Each row was made from one small tree. The marks that hang from a mark follow it in brackets, in the order of their numbers. Every link used is in the known rows. Write each row's tree.
Known rows:
J_747{J_449}: [-0.953 -0.057  0.457  1.209  0.696  1.173  0.993 -0.317 -0.014  1.679
 -0.304  0.021 -0.401 -0.931  1.916 -0.652  0.776 -0.440  0.578  0.214
 -0.170 -0.581  0.164 -1.676 -0.550]
J_5{J_747{J_449{J_540}}}: [-0.133 -0.133  0.051  0.207  0.462  1.320  0.844 -0.109 -0.626  0.876
 -0.742  0.431  0.193  0.447  2.176 -0.097  0.660 -0.415  0.955  1.179
 -0.001 -0.018  2.305 -0.730  1.138]
J_449{J_540}: [-0.075 -0.034  0.426  0.207  0.279  1.095  0.235 -0.090  0.344  0.064
 -0.419  0.537 -1.048  0.384  1.116  0.274  2.122  0.120  0.472  0.828
 -0.405 -0.823  1.806  0.227  0.513]
J_173{J_540{J_322}}: [-0.449 -0.684 -0.588  0.884  0.274  0.355  0.663  0.857  0.329  0.400
 -0.655  0.193 -0.783 -2.842  2.606 -1.030  1.994 -0.329 -0.165  0.408
 -0.192  0.776 -0.570 -0.221  0.456]
J_173{J_540{J_322 J_449 J_971} J_747{J_5}}: [-2.767 -1.018 -2.108  2.573 -0.236  0.691  1.882  0.439  1.312  1.082
 -0.616  0.227 -2.361 -2.385  6.043 -1.315  2.246 -0.809  2.171  0.971
 -1.186  1.317 -1.120  1.844  0.953]
J_322{J_540{J_173 J_971} J_705}: [-0.552 -0.192 -0.985  1.051 -0.608  1.720  0.084 -1.322 -2.068  1.367
  0.102 -2.240 -0.042  0.490  2.882 -3.392  1.761  0.046  1.312  0.685
 -0.384  2.751  1.693  0.488  0.691]
J_922{J_747}: [-1.361 -0.871  0.257  1.216  1.006  0.988  0.488 -0.190 -0.873  0.995
 -0.342 -0.471  0.801 -0.743  1.866 -0.539  1.796 -0.931 -1.114  0.606
 -0.364  0.515  1.184 -1.088  0.349]
J_5{J_747{J_449{J_540{J_173 J_322{J_705} J_971}}}}: [-0.437 -0.090 -0.704  1.011  0.113  1.124  1.641 -0.136 -0.790  1.139
 -0.382 -0.412 -0.169 -0.536  3.385 -1.838  1.234 -0.403  1.643  1.216
 -0.432  0.961  2.978  0.072  1.321]
J_540{J_173{J_747{J_5}} J_322{J_705} J_449 J_971}: [-2.639 -0.756 -1.678  2.306 -0.774  0.306  2.703  0.292  0.611  1.492
  0.398 -1.372 -2.817 -2.181  5.569 -3.951  2.854 -0.597  2.898  0.541
 -1.428  2.197  0.820  2.035  1.612]
J_540{J_322}: [-0.270 -0.754  0.699  0.023  0.625  0.467  0.992  0.777 -0.045 -0.026
 -0.225  0.685 -1.231 -2.592  1.192 -1.472  2.188 -0.750  0.611 -0.249
  0.120  1.263  0.185 -0.489  0.383]
J_971{J_705}: [-0.452 -0.842  0.752 -0.382  0.807  0.028 -0.510 -0.016 -1.333  0.993
 -0.044  0.666  0.117 -0.108  0.796 -2.257  0.095 -1.015  0.164  0.428
  0.513  0.530  0.550  0.475 -0.082]
J_173{J_747}: [-1.443 -0.841  0.163  0.155  0.646  1.015  0.097  0.145 -0.620  0.037
 -0.671  0.445 -0.693  0.071  2.524  0.223  1.222 -0.924  0.431  1.168
 -0.310  1.687  0.259 -0.049  1.024]
J_705{J_322{J_540{J_173{J_747{J_5}} J_449}} J_971}: [-2.187 -0.472 -1.408  1.682  1.965 -0.427  0.243 -0.251 -1.016  1.389
 -0.329 -1.240 -1.084 -1.918  4.084 -3.098  1.297  0.245  0.991  1.317
  0.212 -0.015  2.613  1.270  0.569]
J_322{J_540 J_705{J_971}}: [-0.114 -1.239 -0.603 -0.474  0.765  1.412 -0.990 -0.497 -3.017  1.194
 -0.723 -1.311  0.350  0.108  2.459 -1.555  1.379 -0.115  0.328  0.438
  0.280  1.422  1.502  0.160  0.507]
J_747{J_5 J_449}: [-1.449 -0.160 -0.257  1.906  0.542  1.116  1.259 -0.861  0.998  1.916
 -0.143  0.319 -0.609 -0.962  2.355  0.554  1.424  0.302  0.603 -0.363
 -0.191 -1.298 -0.601 -1.950 -1.378]
J_971{J_705{J_322{J_540{J_173{J_747} J_449}}}}: [-1.265 -0.700  0.066  0.690  1.067 -0.262 -0.112 -0.083 -2.068  0.398
  0.339 -0.230 -0.656 -0.773  2.993 -4.142  0.293 -1.119  1.238  1.519
  0.904  1.410  2.449  1.579  0.501]
J_173{J_540 J_747}: [-1.661 -0.829 -1.012  0.932  0.353  0.838 -0.077  0.445 -0.246  0.282
 -0.982  0.068 -0.420 -0.529  3.972  0.433  1.229 -0.629 -0.157  1.868
 -0.639  1.404 -0.514  0.304  1.122]
J_322{J_540}: [-0.182 -0.529  0.379 -0.184  0.291  1.727 -0.456 -0.603 -1.651  0.433
 -0.316 -0.024 -0.001  0.299  1.227 -1.578  1.497 -0.399  0.600  0.638
  0.491  1.797  0.636 -0.672  0.250]
J_322{J_540{J_173{J_747{J_5}} J_449} J_705{J_971}}: [-1.851 -1.227 -1.639  0.540  0.083  0.855  0.030 -0.407 -2.225  1.903
 -0.191 -2.054 -0.724  0.309  4.932 -3.036  2.079 -0.033  1.151  1.681
 -0.361  1.673  1.573  1.257  1.399]
J_540{J_173{J_747} J_971}: [-2.511  0.277 -0.947  2.143  0.143  0.604  0.911 -0.930 -0.246  1.610
 -0.039 -0.971 -0.644 -0.092  3.333 -2.906  1.114 -0.464  1.243  1.960
 -1.319  2.113  0.911  0.989  1.226]
J_747{J_449{J_540}}: [-0.692  0.169  0.455  1.274  0.530  1.401  1.085 -0.421  0.164  1.204
 -0.229  0.386 -0.826 -0.143  2.219 -0.076  1.445 -0.196  0.796  0.962
 -0.425 -1.513  1.480 -0.890 -0.576]
J_540{J_173{J_747} J_322 J_449 J_971{J_705}}: [-2.779 -0.656 -0.603  1.721  0.038 -0.471  2.014  0.474 -0.755  1.784
  0.706 -0.281 -2.159 -1.946  4.824 -6.630  1.154 -1.831  3.092  2.066
 -0.777  2.497  1.217  3.010  1.579]
J_173{J_540}: [-0.585 -0.294 -0.761  1.007  0.114  0.600  0.060  0.229  0.483  0.941
 -0.865 -0.356 -0.250 -1.180  2.277 -0.318  1.460  0.090 -0.532  0.573
 -0.435  0.148 -0.656 -0.365  0.434]
J_922{J_747{J_5 J_449}}: [-2.115 -0.751 -0.268  2.620  1.067  1.156  1.364 -0.820 -0.093  1.863
 -0.093 -0.238  0.778 -1.056  3.004  0.305  1.791 -0.482 -0.833  0.328
 -0.399 -0.910  0.569 -2.097 -1.130]

Write each row's tree:
[-0.983  0.579 -0.482  2.010  0.629 -0.173  0.594 -0.936 -0.150  0.998
  0.345 -0.391 -0.936 -0.067  2.359 -3.151  1.081  0.009  1.289  1.597
 -0.642 -0.511  3.461  2.169  0.205]  J_449{J_540{J_173 J_971{J_705{J_322}}}}
[-0.198 -0.702  0.495  0.243  1.425  0.035 -0.699 -0.260 -2.115  0.179
  0.057  0.258 -0.061 -0.867  1.381 -2.770  0.097 -0.889  0.656  0.260
  1.327  0.872  2.114  0.674 -0.454]  J_971{J_705{J_322{J_540}}}
[-2.323 -0.503 -0.449  1.841  0.576  0.189  2.080  0.031  0.012  0.857
  0.437  0.158 -1.214 -2.363  4.073 -2.098  2.377 -0.411  0.770  1.718
 -0.356  1.460  0.497 -0.741  0.102]  J_540{J_173{J_747{J_5 J_449}} J_322}
[-0.773 -0.119 -0.318  0.943  0.530  0.546  1.373 -0.254 -1.249  1.437
 -0.133  0.417  0.191 -0.288  3.108 -2.997  0.455 -0.865  1.748  1.959
 -0.042  0.795  2.878  0.619  1.001]  J_5{J_747{J_449{J_540{J_173 J_322 J_971{J_705}}}}}
[-2.060  0.668 -0.801  2.275 -0.555  0.255  1.786 -0.302  1.105  2.771
  0.214 -1.647 -1.901 -0.909  2.936 -4.763  1.550 -0.270  2.139  0.764
 -1.410  0.538  0.701  1.354  1.517]  J_540{J_173 J_449 J_971}
[-1.422  0.259 -0.796  2.172  1.059  0.735  0.461 -0.962 -0.991  0.213
 -0.045 -1.055 -0.696 -1.333  3.159 -2.696  1.115 -0.216  1.443  0.981
  0.050  1.962  2.646  0.731  0.420]  J_705{J_322{J_540{J_173{J_747} J_971}}}
[-1.216 -0.336 -0.891  1.467 -0.203  0.860  1.489 -0.147 -0.351  0.036
  0.132 -0.539 -1.734 -0.635  4.103 -2.149  2.848 -0.323  1.851  1.830
 -1.233  1.477  2.832  1.935  1.122]  J_449{J_540{J_173{J_747} J_322{J_705} J_971}}
[-2.873 -0.798 -2.259  2.801  0.236  0.010  0.846 -0.119  0.691  1.355
 -0.536 -0.146 -1.689 -1.346  5.848 -1.482  0.792 -0.730  1.898  1.011
 -0.767  0.422 -0.121  2.611  0.497]  J_173{J_540{J_449 J_971{J_705{J_322}}} J_747{J_5}}
[-1.868 -1.488 -1.462  1.522  0.990  0.733  1.072  0.792 -1.248  1.061
 -0.873 -0.305 -0.580 -2.467  6.104 -0.522  1.363 -0.955  0.537  1.910
 -0.604  1.034  0.141  0.225  0.395]  J_173{J_540{J_322{J_705{J_971}}} J_747{J_449}}
[-2.323 -0.137 -0.688  2.039  0.355  0.246  1.850 -0.223 -0.233  1.018
  0.191 -0.251 -1.309 -2.016  3.865 -3.897  1.922 -0.913  1.890  1.706
 -1.037  2.909  1.006  1.230  1.179]  J_540{J_173{J_747} J_322 J_971}
[-2.092 -1.018 -1.711  2.562  0.235  1.318  1.673  0.195 -0.615  1.056
 -0.630 -0.480 -1.025 -2.298  6.344 -1.044  1.385 -1.173  1.734  1.324
 -1.098  1.799 -0.080  0.674  0.317]  J_173{J_540{J_322{J_705} J_971} J_747{J_449}}
[-2.227 -1.904 -2.122  1.265  0.227  0.199  1.166  1.176  0.334  0.871
 -0.821 -0.366 -2.030 -2.454  6.210 -0.520  2.502 -0.432  0.951  0.900
 -0.730  0.789 -0.515  1.478  1.218]  J_173{J_540{J_322{J_705{J_971}} J_449} J_747{J_5}}
[-0.757 -1.237 -1.361  0.822  0.129  0.034  1.054  1.510  0.121  1.378
 -0.774 -0.978 -1.730 -3.139  4.180 -2.035  2.279 -0.364  0.583  0.110
 -0.594  0.097 -0.081  0.993  1.242]  J_173{J_540{J_322{J_705{J_971}} J_449}}
[-1.535  0.112 -1.105  2.996  0.033  1.018  2.363 -1.152  1.006  1.766
  0.457 -0.334 -1.461 -1.310  4.086 -1.116  2.585  0.562  1.716  0.449
 -0.982 -1.059  1.501 -0.162 -1.149]  J_747{J_5 J_449{J_540{J_173 J_322{J_705} J_971}}}
[-0.728 -0.441  0.187  0.813  0.980 -0.303 -0.094 -0.122 -1.679  0.758
  0.405 -0.457 -0.621 -1.032  2.114 -4.429  0.354 -0.773  1.010  0.865
  0.970  0.708  2.404  1.198  0.208]  J_971{J_705{J_322{J_540{J_173 J_449}}}}
[-1.960  0.380 -1.022  2.075 -0.002  0.876  0.909 -1.200  0.666  0.938
  0.008 -0.127 -1.291  0.860  3.428 -1.003  2.255  0.263  1.404  2.049
 -1.394  0.200  2.046  1.487  0.614]  J_449{J_540{J_173{J_747{J_5}} J_971}}
[-1.059 -0.086 -0.352  0.999 -0.282  1.863  0.482 -0.643 -0.839  1.588
 -0.203 -0.544 -1.174  0.087  2.595 -3.520  1.317 -0.825  2.601  0.269
 -0.299  1.684  0.479  0.969  0.832]  J_322{J_540{J_449 J_971}}
[-0.787 -0.693 -0.653  1.039 -0.146  0.301  1.335  1.381  1.060  0.835
 -0.534 -0.141 -1.919 -3.058  3.391 -2.032  2.332 -0.578  0.749  0.232
 -0.435  0.352 -0.674  0.563  1.125]  J_173{J_540{J_322 J_449}}
[-3.250  0.136 -1.564  2.679 -0.522  0.422  1.881 -0.604  1.263  2.351
  0.136 -1.156 -2.116 -0.397  4.537 -3.443  1.777 -0.292  2.326  1.365
 -1.644  1.113  0.358  1.719  1.467]  J_540{J_173{J_747{J_5}} J_449 J_971}
[-1.074 -0.284 -0.114  1.820  0.542  1.133  1.851 -0.541  1.156  1.033
  0.106  1.083 -1.439 -1.448  2.912  0.565  2.564  0.261  1.154  0.257
 -0.220 -1.702  0.779 -1.002 -1.405]  J_747{J_5 J_449{J_540{J_322}}}
[-1.516  0.440 -0.547  2.356  0.216  0.957  1.596 -1.188  1.291  1.761
  0.300  0.075 -0.896 -0.178  2.970 -0.028  2.249  0.892  0.494  1.030
 -0.599 -2.056  1.183 -1.102 -1.194]  J_747{J_5 J_449{J_540{J_173}}}
[-0.462  0.213 -0.169  1.316  1.025  0.350  0.219 -0.490 -0.809  0.049
  0.018 -1.018 -0.590 -1.644  1.708 -2.444  1.457  0.282  0.410  0.437
  0.589  1.072  2.546 -0.283  0.106]  J_705{J_322{J_540{J_173}}}
[-1.577  0.269 -0.677  2.739  0.324  1.509  1.604 -1.509  1.459  1.954
 -0.070  0.512 -1.134 -0.126  3.153  0.413  1.821  0.420  1.643  0.247
 -0.912 -2.053  0.722 -0.520 -1.476]  J_747{J_5 J_449{J_540{J_971}}}
[-0.324 -0.227  0.003  0.993  0.858  0.709  0.526  0.189 -0.384  0.025
 -0.257 -0.703 -1.558 -1.730  2.060 -2.030  1.423 -0.213  1.322 -0.410
  0.697  0.489  2.085  0.116  0.482]  J_705{J_322{J_540{J_449}}}
[-0.130 -0.816 -0.414 -0.012  0.967  0.897  1.025  0.305 -1.437  1.014
 -0.862  0.110  0.033 -0.701  3.120 -0.722  0.991 -0.458  1.044  1.099
 -0.015  0.110  2.822 -0.083  1.217]  J_5{J_747{J_449{J_540{J_322{J_705{J_971}}}}}}
[-2.544 -0.268 -0.865  1.487 -0.438  0.117  1.494  0.188  1.020  1.544
  0.167 -0.905 -1.930 -0.395  3.811 -2.327  2.193 -0.107  1.082  1.551
 -0.913  0.704  0.287  0.570  1.548]  J_540{J_173{J_747{J_5}} J_449}
[-2.390 -0.245 -0.803  2.053  0.357  1.219  0.222 -1.944 -2.296  1.953
  0.496 -0.308  0.235  0.860  4.128 -4.058  0.483 -0.841  1.922  2.470
 -0.019  2.309  1.092  0.949 -0.369]  J_322{J_540{J_173{J_747{J_5 J_449}} J_971{J_705}}}
